(in the rows, 128 means zero)
Known rows, with every step that occurs:
posu, miba, sero: [158 118  89 112 172 134 135 171 139 117  62 161 126 200 147  95 127 138
 141 126 139 143 130 210 173 122 142 147 117 140 110 159 130 129 125 135
  95 107 129 179 138  98 126 132 130 118 117 116 145  61 147 134  89 107]
posu, miba, sero, medu: [152  97 124 144 165 149 131 146  15 116  70 138 127 161 111 103 140 145
 159 124 137 146 127 189 157 103 152 126  92 148 151 160 135 115 125 113
  74 125 138 152 124 143 146 128  94 116 141 138 140  89 156 123  89 119]
gopev, pamas: [134 171 137 142 105 113 104 152 158 146 149 122 126 106 117 170 150 118
  86  91 158 132  95 117 134 113 124 154 129  85  88 153 170 118 114 124
 129  94 126 123 143 131 130 106 133  81 111 138 139 131  95 142 133 134]
gopev, pamas, posu, miba, zopaga, riki: [161 106  68 132 133 136 154 107 140 154  86 147 145 116 117 108 132 154
 133  86 146 126 162 161 101 102 165 155  94 126 120 127 116  78 212 112
 100 139 141 156 194 103 131 113 114 127  97 122 148 139 181 125 128 134]
sero, medu, gopev, pamas, posu, miba: [177  93 158  96 114 140 111 145 128 126  97 137 132 125 109  95 150 148
 163 137 180 137 126 108 113 111 136 151 116 128 140  83 125 106 110 123
 102 119 134 135  94  70 139 126 128 141 147 113 157  56 131 133 108 128]
gopev, pamas, posu, riki: [153 122 116 127 127 156 138  94 156 135 143 113 139  95 112 142 143 108
  90 138 161 122 116 101 109 115  96 142 126 118 100 182 121  92 204  83
 128 143 148 113 136 107 123 159 146 120 148 102  99 162 163 141 138 138]
zopaga, medu, sero, zinud, gopev, riki: [109  99  87 129 146 118 122 100  92 151 119  34 148  98 177 129 146 116
 139 135 112 112 116 195 106 179 105  93 143 143 144 133 102 151  88 140
 152 122 113 101 130 133 126 161 133 113 128 119 160 142 183 119 152 101]
medu, gopev, riki, sero, zinud, rasi: [131 173  92 135  88 170 146 132 160  98 156 243 110  86 150 128  66 111
 131 139 100 148  84 109 115 147 131 143 136 123 120 106 110 112  88 164
 119 144  90 113 137 159 120 144 139 121 110 116 126 117 123 119 143 137]
posu, miba, sero, medu, gopev: [157 112 157 129 126 147 100 128  61 103  84 214 144 148 135  84 157 145
 177 138 127 144 110 178 154  98 135 121 126 164 158  67 113 112 113 121
  58 135 127 122 119 133 137 123  80 112 181 125 135  83 138 124 107 133]
miba, sero, zinud: [139 142  46  78 142 138 133 153 120 107 102 194 137 134 132 128 104 116
 115 135 119 127 101 193 117 192 143 100 140 128 126 119 129 130 120 147
  99 120  76 166 121 116 119 132 150  66 126 127 103 114 132 129 115 121]
pamas, posu: [114 129 160 120 126 125 139 106 140 126 144 130 143 111  91 118 113 134
 121 160 147 138 140 110  94 113 114 144 137 129 137 101 171 103 164 102
 124 148 132 144 110 112 119 140 143 155 155  97 103 125 162 146 125 147]
miba, sero, medu, gopev, pamas, posu: [129 154 168 126 114 134  97 111 142 130 115 150 135 111  56 121 158 140
 126 130 134 130  99 134  99 116 113 150 122 127 107  70 170 111 154  90
  82 110 133 134  83 125 158 152 109 126 165  95 108 127 140 137 132 142]
medu, sero, zinud: [141 139  71  83 148 131 127 174 110 115 135 147 153  88 113 125  93 109
 120 155 135 124 112 190 104 171 143 102 142 122 170 113 136 133 107 162
 166 138  85 135 125 113 119 115 149  64 117 126 106 132 122 130 125 131]
zopaga, riki, sero: [107  86 100 154 167 137 169 121 155 122 125 150 107 145 133 134  96 115
 108 134  91 132 169 108 172  98 162 136 109 134 137 148 125 128 162 119
 136 144 134 158 189 131 110  89 106 185 100 144  91 137 131 134 125 135]
zinud, rasi: [144 200 129 173  94 153 145 130 137 114 164 204 123 100 151 133  74 119
 119 126 135 158 113 110 122  89 136 177 127 108 117 164 154  93 124 144
 128 146 125 123 162 169 112 127 139 115 109 110 158 115 139 132 127 141]
pamas, posu, miba, gopev: [169 118 146 104 100 140 122 126 142 123  98  64 132 149 138  77 120 166
 169 105 136 141 197 130 116 103 130 137 149 141 121 102  96 110 102 145
 192 112 141 180 116  81 125  92 122 146 106 118 141 119 122 130 102 160]
zopaga, riki, sero, zinud, gopev: [141 106  86 109 136 133 127 118 132 131 113  69 131 136 149 134 111 115
 121 128  95 103 177 126 120 181 177  92 142 122 143 129 105 161 143 169
 148 139 108 156 131 141 103 114 138 153 126 139 152 145 130 127 133  91]
medu, gopev, pamas: [142 171 157 134  85 119  79 143 165 132 141 172 134 104 121 150 170 121
 106  99 148 131  83 120 135 103 113 149 139 104  97  92 152 116 105 124
 104  94 119 107 136 126 133 105 114  77 141 133 140 119  88 139 144 140]
posu, medu, gopev: [144 124 171 137 106 116 122 104 127 110 130 252 145 113 190 101 158 150
 164 129 123 142 117 126 134 103 103 127 139 147 150  49 124 109 134 109
 122 155 124 106 141 148 107 106 124 122 139 127 130  56 132 126 125 144]
zopaga, pamas, posu, riki, sero: [108 107 130 144 153 159 180 127 186 117 126 144 105 136 108 138  97 111
  99 138 103 123 173  67 150 102 112 142 108 139 122 182 112 147 184 103
 160 149 145 146 128 114 121 131 131 203 114 127  69 162 124 135 120 137]
pamas, posu, zinud, gopev: [112 102 163  92 133 113 114 114 144 131 126  35 140 141 134 120 127 116
 131 151 124 101 163 118 110 143 133 121 154 127 132 158 128 150 129 155
 135 143 166 149 112 132 109 138 138 121 172 110 180 175 134 138 137 100]
medu, sero, riki: [140 124 194 146 163 128 140 157  83 128 133  96 146 112  94 127 120 110
  98 140 133 138 125 191 128 169 154 116 121 129 151 121 107 123 144 117
 141 142 119 103 190 114 115 145 103  95 112 117 143 122 161 145 122 133]
riki, sero: [ 94 104 141 150 158 130 160 145 159 110 124 150  98 154 124 130  92 120
 101 136  99 137 160  93 176 104 143 142 124 126 138 153 136 150 125 137
 155 146 129 151 144 131 110 102 121 190 101 150  88 128 110 139 115 136]
riki, sero, medu, gopev, pamas, posu: [118 134 182 129 111 135 106 110 152 128 129 143 122  99  55 129 146 138
 123 138 127 131 111  89 103 111 119 154 123 125 117  69 162 118 146  95
 101 123 134 126  81 123 153 141 109 151 156 109 100 133 126 137 137 149]
rasi, zinud, gopev: [138 147 121 137 131  88 114 130 134 134 140  84 124 140 164 117 127 123
 127 124 143 111 182 133  98 121 163  77 154 112 146 109 145 175 134 182
 138 147 132 128 144 147  99 124 136 111 151 112 178 147 133 100 134  86]
gopev, pamas, sero, zinud, rasi: [157 215  72 119  81 155 134 150 148 110 193 215 116 117 142 153  66 114
 119 132 131 144  80 101 112 153 148 157 129 101 103 148 135  97 113 163
 120 127  98 122 134 160 134 135 164  85 105 132 140 125  89 118 136 137]
miba, sero: [126 149  97 140 168 124 137 149 132 121  88 162 134 182 132 118 125 127
 113 124 114 141 119 215 167 119 132 143 125 136 103 161 155 130 145 119
  96 109 128 172 147 134 125 137 122 106 129 116 117 109 149 137 105 120]
riki, sero, medu, gopev, pamas, posu, miba: [166  80 161  97 125 142 120 149 145 118  90 137 119 136 102  94 142 147
 161 137 164 137 135  95 128 109 139 149 109 130 138  88 119 121 110 126
 110 122 136 141  87  76 143 124 125 165 136 120 143  61 125 131 107 128]
rasi, zinud, gopev, pamas, sero: [138 184  99 116 128  80 107 153 146 144 188  86 118 210 148 153 135 128
 118 125 149 119 126 105 155 130 150 120 137 108 101 154 141 152 137 151
 121  97 140 117 133 133 144 122 155 112 128 155 146 149  52 106 132 111]
posu, zinud, gopev, riki, sero, medu: [ 81  63 157 156 155 139 139 115  38 122 114  78 109 125 108 126 131 124
 146 138  97 122 130 118 163 115 136 108 111 147 159 173 107 135  96 122
 115 145 148 114 123 166 139 129  90 151 141 153 125 164 135 120 124 120]
rasi, zinud, gopev, riki, sero, medu: [ 92  83 142 168 156 129 140 115  37 124 118  96 100 122 108 124 128 131
 147 131 104 127 143 124 141 106 145  87 110 143 169 139 118 146 106 130
 117 147 134 104 127 174 139 134  90 155 137 149 118 149 143 103 123 116]

Rows:
[ 59  73 138 135 158 119 150 115 172 132 119  69 101 144 128 125 115 117
 126 150  86 115 143 103 162 139 110 124 135 148 125 151 107 161  96 137
 153 134 148 131 121 130 119 148 123 189 122 126 112 162 136 132 143 113] => pamas, posu, zinud, gopev, riki, sero
[125 166 113  99 128  95 106 157 144 142 180  66 122 214 148 158 139 122
 118 132 140 112 113 100 172 137 137 138 133 112  97 190 131 144 125 144
 121  94 156 122 129 128 144 118 154 108 134 161 151 161  45 126 133 115] => posu, zinud, gopev, pamas, sero
[134 151 140 145 121 130 108 133  17 132 154  82 126 167 103 144 143 146
 145 115 132 135 123 119 155  99 147 127 111 126 134 164 131 105 127 111
 115 108 145 117 119 161 165 103 105 115 132 173 121 161  79 116 113 149] => miba, gopev, pamas, sero, medu
[108 138  77 119 110 108 128 113 117 159 142  57 147 139 179 150 131 116
 152 118 128 107 118 145 126 186  93  94 149 139 123 140  94 150  88 142
 141 103 113 102 126 123 123 148 163 126 129 134 156 144 134 120 152  99] => zopaga, pamas, sero, zinud, gopev, riki
[140 179 125 142 107  91  83 148 169 153 147  76 116 117 129 158 161 120
  97  84 154 110 127 116 108 120 147 115 140  81  95 126 164 160 117 160
 133  98 131 117 134 145 126 113 133  81 125 125 180 148  93 112 144  97] => rasi, zinud, gopev, pamas
[ 75  81 147 149 147 120 156 103 172 121 117 172 105 127 142 110 129 134
 143 145  85 132 124 104 162 121  93 125 128 161 131  87 105 142 109 109
 143 141 128 108 123 135 123 141 119 201 112 125  83 105 143 128 138 137] => pamas, posu, medu, gopev, riki, sero
[147 170  79 135 103 183 160 135 159  95 160 228 106  93 143 138  55 104
 106 138 111 146 108  96 115 142 143 149 125 112 118 162 110 107 128 159
 135 156 101 128 144 160 115 141 149 121 100 121 117 135 124 120 134 136] => posu, riki, sero, zinud, rasi
[155 171 105 105 111 105 111 160 144 139 168  79 120 217 149 136 133 146
 136 109 148 131 131 104 172 120 138 147 131 117  87 162 112 120 114 140
 154  81 147 139 130 104 152  94 147 118 103 168 132 136  40 122 114 142] => posu, miba, gopev, pamas, sero
[ 75  91 137 149 141 124 144 121 167 119 120 160 108 138 148 117 122 118
 132 141  91 133 118 115 177 114 104 126 135 154 136 110  99 144  87 127
 134 135 122 111 144 126 118 133 110 183 122 139  87 126 128 131 136 135] => medu, gopev, riki, sero
[116 107  78  85 133 144 151 153 142  98 130 186 118 116 128 136  82 110
 107 149 108 127 130 108 126 177 150 101 139 122 149 115 117 143 106 160
 137 147  78 152 120 118 109 107 149 127 109 150  78 129 101 129 119 133] => riki, sero, zinud
[121  87 154 163 153 165 142 112  56 116 114 112 106 111  73 138 133 125
 117 134 113 131 135  93 144 101 140 129  94 133 144 176 122 116 165  94
 112 149 148 117 114 160 148 132  91 162 136 147  87 160 139 126 116 139] => gopev, pamas, posu, riki, sero, medu
[149 164  62  56 100 124 106 155 132 114 170 182 140 148 143 147 116 117
 126 142 139 121  80 119 122 188 140 100 146 118 123  96 113 123 107 153
  99 111  85 122 113 106 136 113 165  73 135 159 103 129  62 121 136 136] => medu, gopev, pamas, sero, zinud
[136 135 161 142 119 143 116  92  96 105  91 225 146 115 170  94 151 160
 136 123 103 139 138 168  93  97 133 135 117 146 149  66 121 132 161 113
  79 164 128 122 143 133 143 127  72 117 149 134 127 134 152 122 126 148] => miba, zopaga, medu, gopev
[ 89  77 149 172 155 142 146 117  30 122 115 110 109 118 105 131 126 130
 142 134 106 137 124 121 162 103 129 115 105 145 162 159 123 120 104 106
 113 143 135 109 127 165 139 127  90 162 130 158  98 142 144 122 115 133] => gopev, riki, sero, medu
[123 127 144 127 137 123 110 136  25 132 154  73 124 173 109 151 148 133
 143 135 136 118 112 111 156 116 150 120 110 127 139 188 132 120 124 125
  95 120 158 114 118 163 161 117 110 103 153 167 144 167  79 117 121 123] => posu, zinud, gopev, pamas, sero, medu
[128 155 175 120  99 124  99 110 178 133 137 148 139  99  76 127 150 136
 115 138 146 132 104 103  89 115 106 155 136 119 106  64 169 110 146 101
 105 117 131 124  94 110 143 140 127 127 159  97 112 124 129 143 140 149] => medu, gopev, pamas, posu
[107  90  74  90 133 148 143 121 124 101 123 187 118  98 153 128 108 114
 122 153  92 122 104 131 112 186 127  90 133 140 150  81  91 149  89 144
 116 139  74 129 118 114 128 132 128 121 115 147  81 128 126 120 138 133] => zopaga, medu, gopev, riki, sero, zinud
[126 154 162 126 113 119 103 109 169 151 135  67 132 114  74 145 144 132
 107 127 141 116 133  99  90 135 125 154 138 106 100 113 174 129 157 115
 135 111 142 137  88 125 137 146 141 148 148  99 141 139 141 143 139 124] => zinud, gopev, pamas, posu
[ 79  84 141 156 146 119 153 112 163 120 117 177 102 134 161 119 128 130
 141 138  82 133 120 110 176 117  98 123 128 157 130 105 102 144  95 120
 149 138 126 106 141 140 116 128 118 184 106 141  91 104 133 127 136 136] => posu, medu, gopev, riki, sero
[129 160 153 123 113 105 103 115 176 145 143  85 125 105  78 134 144 134
 109 128 151 116 136 102  72 126 131 129 139 104 106  88 180 140 154 124
 123 117 135 133  92 123 136 147 140 127 150  90 137 143 136 124 144 117] => rasi, zinud, gopev, pamas, posu
[108 107  87 123 117 109 119  97 110 152 127  56 149 108 173 134 139 114
 143 130 131 113 106 161 118 186  98  89 156 138 133 128  98 134  81 146
 138 118 107 101 135 129 107 157 150 118 138 121 160 139 170 128 153  99] => sero, zinud, gopev, riki
[146 151 188 121 118 120 118 137 107 125 174 135 131 171 120 148 141 117
  99 131 141 133  95 123 145 186 153 117 122 121 102 107  86 113 147 110
  77 117 118  88 175 111 135 142 120 100 131 146 142 120  92 138 135 140] => medu, gopev, pamas, sero, riki
[130 125 135 151 194 128 137 149  77 125 116  96 146 108 130 119 121 128
 112 151 111 139 143 220 122  89 139 140 103 131 176 154 164 157 145 120
 181 144 141 136 146 136 147 117  89 105 109 122 126 130 157 128 114 133] => zopaga, medu, sero
[143 123 180 141 104 141 100 110  49 103 126 205 151 116 136 103 153 137
 161 136 132 143 114 137 134  93 128 116 135 152 173  63 123 103 116 115
  75 152 123 102 129 143 127 110  81 111 186 134 123 114 131 127 121 145] => sero, medu, gopev
[130 139 150 149 179  99 139 155 140 146 126 119 139  94 100 122 137 145
 135 137 125 134 126 183 123 103 113 154 111 130 149 129 179 133 159 107
 217 134 148 119 117 152 138 128 133 114  85 105 120  87 150 129 120 135] => gopev, pamas, posu, medu, sero
[167  82 141  85 130 131 140 144 145 120 103 132 137 144 129  87 112 139
 159 155 184 140 150 110 113 113 131 149 126 133 150 112 126 109 122 133
 128 139 134 153 110  58 116 125 152 160 134 106 151  54 151 137 100 128] => pamas, posu, miba
[143 194 118 142  97 132 161 185 157 147  90 185 139 139 135 145 104 154
 144  38 155 124 201 118 110  94 122 158  90 120 123 171 126 156 151 131
 157 118 141 159 140  97 132 100 138 132  80 138 160 140  99 126 106 131] => posu, miba, zopaga, pamas
[127 117 147 127 132 108 146 102 163 135 121 152 112 102 128 139 145 156
 133 121 108 122 137  87  98 151 121 128 114 114 114 104 153 136 170 101
 173 138 127 134  88 159 127 131 163 156  80 121 125  63 139 123 128 126] => riki, sero, zinud, gopev, pamas, posu, medu
[132 134 165 142 118 106 143  93 154 142 129 150 123  97 133 131 152 171
 140 104 123 134 141 102  97 111 105 144 118 119 104 104 160 106 165  87
 185 127 138 135 107 154 130 115 153 136  79 117 125  72 142 124 122 152] => miba, gopev, pamas, posu, medu
[115 103 154 101 133 111 111 131 127 132 122  44 137 148 162 131 129 111
 130 138 125 105 160 128 133 137 139 115 157 123 133 182 122 156 113 166
 138 141 159 147 138 135 100 120 134 101 157 125 191 172 118 137 136  97] => posu, zinud, gopev
[163 124 100 111 143 160 126 110 156 135 132  76 147  91 100 138 141 105
  93 144 145 109 122 132  97 147 108 128 131 123 113 173 109 113 201 105
 154 140 141 114 117 108 128 167 146 112 147 100 110 174 163 135 143 122] => medu, sero, zinud, gopev, pamas, posu, riki
[149 108 118 125 138 160 154  85 142 126 140 128 149 103 128 122 125 110
 102 158 156 126 137 110 109 111  97 134 132 135 125 178 108  88 211  84
 128 165 149 119 140 105 110 160 146 138 157 101  94 158 181 141 131 141] => pamas, posu, riki
[ 69  88 123 157 155 119 162 127 158 126 123 122 101 138 142 132 109 114
 116 136  96 134 128 114 178 119 109 129 128 141 131 149 115 145  93 126
 152 131 126 122 149 129 115 131 124 186 100 144  87 133 134 135 133 133] => gopev, riki, sero
[114 178 160 129  99 131 151 128 161 138 141 144 146 109  87 149 102 128
 132 117 145 125 169  87  85 105  97 151 118 127 125 112 173 132 165  93
 134 121 133 155 100 104 132 126 148 160 141  96 112 135 126 140 127 146] => zopaga, pamas, posu
[140 152 114 121 111 123  92 151 170 146 130  69 117 120 115 172 148 114
  92  90 123 106 122 108 123 170 152 128 136  86  91 141 145 161 111 157
 150  92 115 135 111 141 130 114 140 107 107 146 161 145  85 132 142 101] => riki, sero, zinud, gopev, pamas
[101 121  99 149 124  82 122 102 122 153 137  64 133 113 182 122 144 119
 144 126 143 113 119 161 112 138 104  77 158 135 132 115 112 146  89 153
 133 125 124  88 153 137 108 158 143 111 143 110 166 142 169 106 154  94] => rasi, zinud, gopev, riki
[165 159 134 125  90 126  93 161 166 145 120  70 118 128 130 136 158 145
 121  61 150 133 140 122 135 107 128 150 134  99  77 139 127 118  85 142
 177  68 136 151 130 103 137  80 122  88  86 142 160 127  77 132 121 146] => posu, miba, gopev, pamas
[106 143  69 122 112 109 134 114 119 163 124  66 149 138 173 142 133 127
 152  98 123 107 129 154 118 186  99  99 141 140 116 145  85 150 104 144
 145 109 119 102 130 126 130 162 159 125 120 137 156 163 143 119 154 104] => miba, zopaga, pamas, sero, zinud, gopev, riki
[104 105 141 152 104 120 112  90  62 133 129 152 150  95 160 110 163 129
 167 135 136 137  77 162 137 117  78 111 146 163 149  83  98  97  73 105
  85 127 119  70 143 135 127 147 105 111 165 127 123 123 168 124 148 137] => sero, medu, gopev, riki
